Each row was made from one small tree. Brackets hold a mark, then the marks that hang from it, in alphabetical order. Every link used is in the known rows. Write each row's tree.
Known rows:
{rero {mulasa peli {tumak kugol}}}: [ 2.21 -0.23  0.19  0.58 -1.59  1.59 -1.41 -0.54  0.05  0.23  0.81 -1.14
 -0.22  0.28 -2.48  1.04  1.24 -0.01  2.04 -0.78 -1.26  0.89  1.44  0.31
  1.53  0.67  0.83  1.26 -0.02]
{mulasa lebu peli rero {tumak kugol}}: [ 1.10 -2.70 -0.88  1.09 -3.21  1.77 -0.45 -0.08  0.16  0.85  1.66 -1.94
 -1.92 -1.83 -2.81  1.69  2.58  1.87  1.71  0.28 -1.70 -2.17  0.91  0.55
  3.82  2.26  2.95  0.72  0.11]
{kugol {tumak napim vakomaz}}: [ 1.88  0.87  1.45 -0.70 -2.57  1.34 -1.54 -1.73  2.38 -1.41  0.14 -0.71
  0.39 -0.10  2.24  0.41  1.37  1.33  1.36  1.98 -2.85 -0.66  0.94  0.23
  2.42  0.82  1.71 -0.74  1.36]
{tumak kugol napim tedim}: [ 2.26 -0.78  1.19  0.81 -2.00  1.61 -2.70  0.61  0.36  0.43  0.27 -0.68
  0.04 -0.98  3.02 -0.63 -0.56 -0.44  2.23  1.51 -3.73  0.52  0.90 -1.01
  2.84  2.09  1.91  1.40 -1.02]
{kugol {kiresul tedim} tumak}: [ 1.06  1.35  2.05 -1.58 -1.50  2.19 -2.30 -0.15  2.60  1.09  0.23  0.30
  0.65  0.39 -0.27  1.39  2.87 -0.07  1.51  1.09 -0.60 -1.19  2.92 -0.22
  3.58  0.25  0.81  0.20  1.01]
{mulasa peli}: [ 0.95  0.46 -0.84 -1.12 -0.77  0.51 -0.80  0.32  0.68  0.25  0.79 -1.15
 -0.59  0.68 -1.39  1.12  1.46  1.15  0.29 -0.89 -0.88 -1.15  1.13  0.16
  0.99  0.45  0.26 -0.64  0.96]
{tumak {kugol kiresul} napim tedim vakomaz}: [ 2.43 -0.91  1.92  0.44 -3.53  2.35 -2.64 -0.49  1.72  0.01 -0.79 -0.65
 -0.19 -1.00  3.65 -0.17 -0.14 -0.07  2.18  2.02 -4.64  0.76  0.85 -2.40
  3.72  1.59  2.55  0.76 -0.18]
{kufiv vakomaz}: [ 0.84  0.00 -0.02  0.02  1.54  0.23 -0.54  0.70 -0.66 -0.97  1.58 -0.83
  0.60  0.21 -0.10  1.50 -0.28  0.05  0.54  0.95 -2.42 -0.21  0.10 -0.17
  1.67 -0.25 -0.23  0.37  0.44]
{vakomaz tumak}: [ 0.07  0.17 -0.67 -1.17 -1.26  0.53 -2.27  1.52 -0.65 -0.62 -0.77 -0.79
 -0.25  0.48  0.09  1.09 -0.09  0.38  0.55 -0.09 -1.58 -1.45  0.97 -0.25
  0.25 -1.02  1.38 -0.49 -0.17]
{mulasa {kiresul tedim} lebu {tumak napim}}: [-0.24 -0.92  0.09 -0.30 -1.08  1.30 -1.11  0.36  0.71 -0.40  0.92 -1.55
 -1.95 -2.75 -0.31  0.44  1.72  2.19  0.87  1.07 -1.52 -1.85  0.43 -0.28
  4.53  2.73  3.02 -1.41 -0.66]
{napim {tumak {kugol kiresul} tedim vakomaz}}: [ 2.76 -2.10  1.66 -0.25 -1.61  2.51 -2.21  0.16  1.69 -0.40 -1.21  0.65
  1.04 -1.54  1.61  0.37 -0.12 -0.13  3.20  1.30 -3.62  0.95  1.99 -2.13
  2.86  0.69  2.23  0.98 -0.77]
{rero {mulasa lebu peli {tumak kugol}}}: [ 2.39 -1.60  0.34  1.38 -2.01  1.79 -0.84 -0.49 -1.06  0.29  1.25 -1.57
 -0.53 -0.21 -2.57  1.68  1.14  0.06  1.80 -0.89 -1.50  0.09  1.52  0.34
  1.98  1.03  1.67  1.08  0.19]
{mulasa rero}: [ 0.42 -1.61 -0.68 -0.45 -1.12  0.20 -0.91  0.57  0.47  0.11  0.76 -0.71
 -0.21  0.08 -0.66  0.96  0.38  0.56  0.92  1.08 -0.83 -2.16  0.11  0.64
  2.34  0.68  1.19  0.37  0.82]
{peli {mulasa rero tumak}}: [ 0.61 -0.18 -0.76 -0.97 -0.47  0.57 -0.31 -1.95  0.31  0.50  1.46 -0.31
 -0.22 -1.59 -1.50  1.21  1.31  1.24  1.79  1.50 -0.29 -3.69 -0.44 -0.09
  3.50 -0.23  2.31  0.10  0.45]
{dubadan {mulasa peli tumak}}: [ 0.48 -0.74 -1.13 -0.07 -0.56  2.37 -1.77 -1.14 -0.06 -0.84  0.61 -0.20
 -0.87  0.80 -1.98  0.63  3.10  0.86  0.31 -0.50 -1.38 -1.25  0.73 -0.63
  1.41  0.70  0.83  0.94  0.78]
{dubadan {mulasa {kiresul tedim} lebu peli rero tumak}}: [-0.81 -2.69 -1.28  0.16 -2.12  1.91 -0.56  0.09  0.16 -0.74  1.03 -1.69
 -2.62 -1.41 -2.84  0.89  3.37  1.83  0.57 -0.17 -0.35 -3.06  0.00 -0.48
  4.81  3.27  2.99 -0.24  0.02]
{kugol kiresul}: [ 1.40 -0.01  0.40 -0.82 -0.51  1.57 -1.66  0.19  1.08  0.97  0.05  0.19
  0.52  1.29 -0.48  1.40  1.71  0.01  0.81  0.91 -1.51 -1.41  1.24 -0.70
  2.44 -0.45  0.53  0.19  1.34]
{vakomaz {tumak {kugol kiresul} napim tedim}}: [ 1.94  0.31  1.36  0.28 -3.73  2.60 -3.66  1.38  0.33  0.89 -1.21 -0.62
 -0.50 -0.83  2.98  0.51  0.55 -0.21  2.19  1.05 -4.24 -0.09  1.22 -2.05
  3.07  0.63  2.50  0.52 -1.38]
{kugol kiresul {tumak napim tedim vakomaz}}: [ 2.44  1.10  2.98 -0.49 -3.51  2.59 -2.58 -2.33  2.85 -0.15 -0.38 -0.41
  0.33 -0.44  2.94  0.83  2.53  0.47  1.73  1.79 -4.05 -0.69  0.66 -1.54
  4.09  0.60  1.77  0.21  0.44]
{kugol {tumak vakomaz}}: [ 1.24  0.42  0.98 -1.13 -1.75  0.78 -1.47 -1.43  1.99 -1.44 -0.10 -0.61
  0.90  0.84  0.56  0.77  1.37  0.55  1.15  1.25 -1.89 -1.08  1.17  0.33
  1.69  0.00  1.46  0.03  1.07]
{peli {mulasa kiresul}}: [ 1.18  1.40 -0.77 -1.79  0.38 -0.31  0.14 -0.51  0.76  0.07  0.54 -0.94
  0.61  0.53 -0.42  0.50  1.08  0.95  1.56  1.10 -0.51 -3.33 -0.50 -0.58
  3.50  0.30  1.96 -1.19  0.32]
{rero {mulasa kiresul lebu peli {tumak kugol tedim}}}: [ 2.15 -1.33  0.55  1.26 -2.46  1.45 -1.08 -0.55 -0.53  0.06  0.60 -2.54
 -1.09 -0.58 -2.25  1.00  1.95  0.09  2.18 -1.17 -2.35 -0.35 -0.02 -0.68
  3.80  2.27  2.54  1.25 -2.05]
{rero {mulasa lebu}}: [ 2.01 -2.14  0.87  0.71 -0.50  0.48 -0.58  0.16 -1.92 -0.40  0.99 -0.92
  0.63  0.85 -0.77  1.76 -1.05 -1.07  0.94 -0.16 -0.99 -0.70  0.90  0.53
  0.97 -0.04  0.95  0.51  1.14]
{kiresul tedim}: [-0.54 -0.52  0.19 -1.69  0.24  0.18 -1.71  1.42  0.37 -0.01  0.45 -0.21
 -0.26 -0.73 -0.19  0.40 -0.86 -0.07  0.58  0.25  0.18 -0.58  2.06  0.02
  1.20  0.55  0.66 -0.17  0.62]
{kugol kiresul {tumak napim tedim}}: [ 2.82  1.57  2.91 -0.16 -2.70  2.83 -2.85 -1.65  2.45  1.14  0.22 -0.06
  0.66  0.07  2.26  0.93  3.42  0.08  1.96  1.57 -3.52 -1.00  1.00 -1.06
  4.43  0.67  1.15  0.78  0.18]

Write each row's tree:
[ 1.40 -0.31  0.55 -0.29 -3.20  2.50 -2.34 -1.57  1.90  0.27 -0.36 -1.24
 -1.30 -1.12 -0.98  0.77  2.58  1.01  1.69 -0.24 -3.38  0.11  0.97 -2.18
  3.17  0.96  2.17  1.22 -0.97]	{mulasa peli {tumak {kugol kiresul} tedim vakomaz}}
[ 0.73  0.81  2.17 -1.88 -2.28  1.94 -2.04 -0.84  3.12 -0.22 -0.41 -0.05
  0.41 -0.09  0.45  1.22  1.96  0.37  1.30  1.33 -1.12 -0.78  2.58 -0.76
  3.33  0.20  1.40 -0.34  1.40]	{kugol {kiresul tedim} {tumak vakomaz}}
[ 2.23 -1.08 -0.21  1.08 -2.13  1.44 -0.41 -0.12 -0.17 -0.11  0.75 -2.32
 -0.91  0.07 -3.09  1.29  2.22  0.77  1.96 -0.77 -1.73 -0.55  0.53  0.17
  3.51  2.18  2.26  0.36 -0.78]	{rero {mulasa kiresul lebu peli {tumak kugol}}}
[ 0.69 -2.74 -1.51  0.56 -2.22  1.34  0.15  0.52 -0.14 -0.81  0.80 -1.88
 -1.61  0.80 -1.77  1.07  2.92  1.35  0.38  0.08 -1.26 -3.39 -0.58 -0.26
  4.21  2.94  2.53 -0.33  0.87]	{dubadan {mulasa kiresul lebu peli rero}}
[ 1.20 -0.26  0.64 -0.01 -0.48  0.63 -1.93 -1.10 -0.10 -0.78 -0.01 -1.28
 -0.09  0.06 -1.55  0.39  1.17 -0.54  1.62 -0.49 -1.82 -0.38 -0.93 -0.67
  2.77  0.59  1.25  1.41 -2.10]	{rero {mulasa kiresul {tumak tedim}}}
[ 0.58 -3.21 -0.33  1.32 -2.76  1.25 -1.39  0.07  0.27  0.25  0.60 -2.05
 -1.50 -1.92 -1.25  0.49  2.20  0.79  2.31  1.41 -2.94 -2.76 -0.98 -0.67
  5.86  3.18  4.19  1.75 -2.57]	{mulasa kiresul lebu rero {tumak kugol tedim}}
[ 1.92  0.86  0.73  0.94 -1.67  2.23 -1.95  1.87 -0.07 -0.19  0.34 -1.03
 -0.05 -0.64  2.02  1.63  0.34  0.45  1.86  1.80 -4.47  0.69  0.98 -1.25
  3.26  0.23  1.19 -0.27 -0.07]	{kufiv {vakomaz {tumak {kugol kiresul} napim}}}
[ 0.95  0.09 -0.77 -0.79  0.09  0.55  0.27 -1.57 -0.18  0.01  1.24 -1.18
 -0.27 -0.99 -1.57  1.22  2.23  1.58  1.41  1.06 -1.04 -4.26 -0.71 -0.61
  4.18  0.51  3.29 -0.92 -0.18]	{peli {mulasa kiresul lebu tumak}}
[ 2.81 -1.78  1.00 -0.34 -1.33  2.46 -1.35  0.59  2.12 -0.59 -1.02  0.80
  1.25 -0.79  0.75  0.73  0.15  0.64  3.03  1.84 -2.85  0.80  2.66 -1.16
  2.55  0.57  1.98  0.06  0.64]	{napim {tumak {kugol kiresul} vakomaz}}
[-0.11  0.48 -0.69 -1.34 -1.86  0.51 -1.30 -1.73  1.89 -1.39 -0.38 -2.42
 -2.06 -1.18 -1.67  0.19  2.84  2.28  0.63 -1.03 -2.64 -1.38 -1.24 -1.56
  3.06  1.49  2.22 -0.41 -2.00]	{mulasa kiresul peli {tumak tedim vakomaz}}
[-0.59 -1.65 -0.53 -0.65 -2.25  0.22 -1.42 -1.47  1.66 -1.58 -0.37 -1.97
 -1.67 -1.86 -0.93  0.10  1.71  1.64  1.24  0.94 -2.52 -2.39 -2.18 -1.12
  4.35  1.83  3.21  0.60 -2.17]	{mulasa kiresul rero {tumak tedim vakomaz}}
[-0.51 -1.69 -0.92 -0.93 -2.51  0.04  0.60  1.73  0.96  0.35  1.16 -2.81
 -2.61 -1.75 -2.31  1.40  1.80  2.30  0.63 -0.53  0.17 -3.07  0.45  0.36
  4.68  3.27  2.59 -1.90  0.07]	{mulasa {kiresul tedim} lebu peli rero}
[ 0.04 -2.12 -0.55  0.71 -2.32  2.54 -2.06  0.65  1.44 -0.73  0.25 -0.60
 -1.50 -1.53  0.17 -0.93  2.12  1.10  2.28  2.43 -1.77 -0.98  0.30 -0.67
  5.59  4.12  3.24  0.80 -0.64]	{dubadan {mulasa {kiresul tedim} rero {tumak kugol napim}}}
[ 1.47 -0.67  1.42 -0.43 -3.16  2.26 -2.08  0.82  2.41  0.00 -0.50 -0.45
 -0.50 -1.42  2.75 -0.04 -0.57  0.70  1.96  2.35 -2.69  1.01  2.45 -1.50
  3.58  1.95  2.37 -0.67  1.25]	{tumak {kugol {kiresul tedim}} napim vakomaz}
[ 1.85 -1.46  0.34  0.52 -0.62  0.15 -0.20  0.47 -1.04 -0.76  0.45 -1.72
  0.34  1.14 -1.20  1.30  0.05 -0.40  1.09 -0.04 -1.18 -1.28 -0.09  0.30
  2.47  1.04  1.62 -0.12  0.22]	{rero {mulasa kiresul lebu}}
[ 1.83 -1.87  1.36 -0.98 -1.25  2.40 -1.61  1.31  2.25 -0.52 -1.00  0.90
  0.76 -1.94  0.79  0.48 -0.53  0.56  3.11  1.58 -1.78  1.20  3.40 -1.30
  2.70  1.02  2.11 -0.29  0.48]	{napim {tumak {kugol {kiresul tedim}} vakomaz}}
[ 0.18 -2.05 -0.75  0.47 -1.87  2.21 -1.97 -1.52 -0.12 -0.48  0.81 -0.67
 -1.69 -0.65 -1.58  0.56  2.92  0.63  0.78 -0.41 -1.81 -1.98 -0.55 -1.12
  2.91  1.47  1.65  1.92 -0.47]	{dubadan {mulasa peli rero {tumak tedim}}}
[ 1.75 -1.43  1.32 -0.15 -2.61  1.78 -2.62 -0.19  1.26 -0.05 -1.06 -0.50
  0.22  0.03  1.74  0.19 -0.16 -0.86  1.93  1.29 -3.56  0.19  1.14 -2.34
  2.97  0.75  2.30  1.65 -0.47]	{tumak {kugol kiresul} tedim vakomaz}
[-1.01 -1.59 -1.13 -0.69 -2.32  0.76  0.08  0.43  1.14  0.28  1.35 -2.68
 -3.20 -2.92 -3.63  1.50  3.21  2.97  0.81 -0.51 -0.05 -3.24  0.13  0.25
  5.08  3.09  3.00 -1.31 -0.73]	{mulasa {kiresul tedim} lebu peli rero tumak}
[ 1.56  0.22 -0.05 -0.14 -0.95  1.11 -1.10 -1.18 -0.19 -0.17  0.98 -1.14
 -0.46  0.22 -2.87  1.46  1.51  0.48  0.97 -1.43 -0.73  0.11  0.73  0.45
  0.95 -0.22  0.12  0.46  0.38]	{rero {mulasa peli tumak}}
[ 0.78  0.71  0.18 -1.26 -0.99 -0.01 -0.49  1.01  0.72 -0.25  0.35 -1.98
 -0.85  0.26 -2.16  0.78  0.53  0.41  1.14 -1.58  0.38  0.07  0.98  0.20
  2.30  1.54  0.41 -1.09 -0.02]	{rero {mulasa {kiresul tedim} peli}}
[ 0.08 -1.10 -0.57 -1.32 -0.94 -0.38  0.92  0.43  0.13  0.39  1.30 -1.67
 -0.88 -2.00 -0.75  1.15  0.31  1.25  1.67  1.24  0.63 -4.45 -0.09 -0.22
  5.21  1.79  3.42 -1.63  0.44]	{peli {mulasa {kiresul tedim} lebu rero}}
[ 2.13 -0.88  1.26  0.14 -1.76  2.04 -2.88  0.58  0.83  1.39 -0.31 -0.09
  0.56  0.54  0.90  0.44  0.82 -1.27  2.15  1.05 -2.98 -0.17  1.49 -1.79
  3.35  0.81  1.57  2.20 -0.84]	{tumak {kugol kiresul} tedim}
[-0.37 -1.44 -0.15 -0.99 -0.29  0.06 -0.58  1.75  0.13 -0.34  0.46 -1.59
 -0.89 -0.73 -0.82  0.70  0.34  0.78  0.51  0.39 -0.33 -2.22  0.98 -0.10
  3.29  2.03  2.34 -1.13 -0.16]	{mulasa {kiresul tedim} lebu}
[ 1.27 -1.68 -0.35 -0.36 -0.91  0.04  0.72 -0.71 -0.94  0.68  1.81 -0.88
  0.01 -1.16 -0.32  1.78 -0.06  0.70  1.48  1.40 -0.33 -4.42 -0.17  0.08
  3.55  0.18  2.80 -0.58  1.57]	{peli {mulasa lebu rero}}
[ 0.31  0.78 -0.01 -1.04 -0.95  0.63 -0.90 -0.08  0.92 -0.37  0.53 -1.84
 -1.38 -0.70 -3.30  0.84  1.86  1.01  1.23 -1.59  0.08  0.02  0.68  0.03
  2.70  1.41  0.78 -0.60 -0.83]	{rero {mulasa {kiresul tedim} peli tumak}}
[ 0.80  0.22 -0.16  0.43 -0.46  0.85 -1.64  2.29 -1.16 -1.02  0.35 -1.25
  0.27 -0.06  0.58  1.40 -0.71 -0.08  1.50  0.97 -3.34  0.35  0.94 -0.58
  1.61 -0.23  1.14  0.49 -0.80]	{kufiv {vakomaz {tumak kugol}}}
[ 1.32  1.28  2.63 -1.40 -3.18  2.47 -2.08 -1.09  3.48 -0.19 -0.24 -0.16
 -0.05 -1.06  2.14  0.84  1.97  1.14  1.54  2.00 -2.03 -0.35  2.27 -0.77
  3.96  1.02  1.65 -1.14  1.73]	{kugol {kiresul tedim} {tumak napim vakomaz}}
[ 1.06  0.52  0.89 -0.52 -3.43  2.55 -3.13  2.49  0.93  0.84 -0.99 -0.42
 -0.75 -1.19  2.18  0.61  0.16  0.41  2.06  1.35 -2.45  0.18  2.65 -1.24
  2.99  0.94  2.32 -0.82 -0.04]	{vakomaz {tumak {kugol {kiresul tedim}} napim}}
[ 2.54 -1.92  1.08  0.08 -0.22  1.75 -2.19  1.09  0.56 -0.03 -0.23  0.65
  1.22 -1.43  1.02 -0.03 -0.47 -0.54  3.29  0.84 -2.76  0.78  2.02 -0.86
  2.09  1.15  1.72  1.55 -1.50]	{napim {tumak kugol tedim}}
[-0.07  0.03 -1.86 -0.78 -2.08  0.69 -0.26 -0.50  2.15  0.01  0.80 -2.22
 -2.16 -0.83 -3.68  0.97  4.19  3.09  1.07 -0.23 -1.06 -2.81 -1.03  0.34
  4.41  2.16  1.93 -0.82 -0.82]	{mulasa kiresul peli rero tumak}
[ 1.13 -1.03 -0.80 -0.62 -1.11 -0.25  1.16 -0.37 -0.03  0.30  1.32 -1.70
 -0.30 -0.80 -0.82  1.42  1.13  1.34  1.68  1.51 -0.46 -4.99 -1.02 -0.12
  5.13  1.36  3.39 -1.30  0.57]	{peli {mulasa kiresul lebu rero}}
[ 0.98  0.87  1.13  0.24 -1.59  2.21 -2.15  2.62  0.04 -0.07  0.30 -0.93
 -0.60 -1.77  2.12  1.36 -0.39  0.41  1.81  1.56 -3.44  1.05  1.75 -1.41
  3.45  0.72  1.27 -0.54 -0.28]	{kufiv {vakomaz {tumak {kugol {kiresul tedim}} napim}}}
[ 1.38  0.13  0.03 -0.44 -2.62  2.05 -2.84  2.09  0.37  0.71 -1.27 -0.34
  0.19  0.93  0.40  1.13  0.86 -0.24  1.87  0.88 -2.49 -0.71  2.05 -0.97
  2.08 -0.36  2.07  0.30 -0.17]	{vakomaz {tumak {kugol kiresul}}}
[ 0.73  0.17 -0.12 -0.90 -2.38  0.37 -0.32 -2.92  1.59 -0.86  0.49 -1.78
 -1.35 -3.15  1.10  0.01  1.38  2.30  2.22  1.90 -2.51 -3.35 -2.50 -1.63
  5.65  1.62  3.90 -0.94 -1.15]	{peli {mulasa kiresul rero {tumak napim tedim vakomaz}}}
[ 1.86 -1.28  1.25  0.38 -2.93  1.22 -2.43 -0.28  0.86 -0.95 -0.45 -1.06
 -0.36 -1.47  3.76 -0.83 -1.58  0.03  2.04  1.71 -4.28  0.93  0.49 -1.60
  2.48  2.00  2.67  0.76 -0.65]	{tumak kugol napim tedim vakomaz}
[ 1.19 -1.62 -0.23  0.51 -2.37  2.46 -1.96 -0.19  1.71  1.30  0.50 -0.21
 -0.50 -0.58 -1.69  1.10  2.70  0.68  2.33  2.05 -2.04 -1.60  0.98 -0.31
  4.49  1.15  2.24  1.75  0.04]	{mulasa rero {tumak {kugol kiresul}}}
[ 0.13  1.38 -0.40 -2.42  0.43 -0.48 -0.12  0.26  0.86  0.17  0.61 -0.85
  0.05 -0.73 -0.37  0.26  0.34  0.82  1.59  0.83  0.60 -2.76  0.47 -0.70
  3.66  0.87  2.10 -1.56  0.04]	{peli {mulasa {kiresul tedim}}}
[ 1.03 -1.66 -1.23  0.26 -1.15  1.53 -0.33  0.47 -0.47 -1.00  0.46 -1.54
 -0.98  1.60 -1.37  0.82  2.81  0.89  0.09 -0.40 -1.54 -2.55  0.15 -0.65
  3.00  2.24  2.03 -0.50  0.84]	{dubadan {mulasa kiresul lebu peli}}
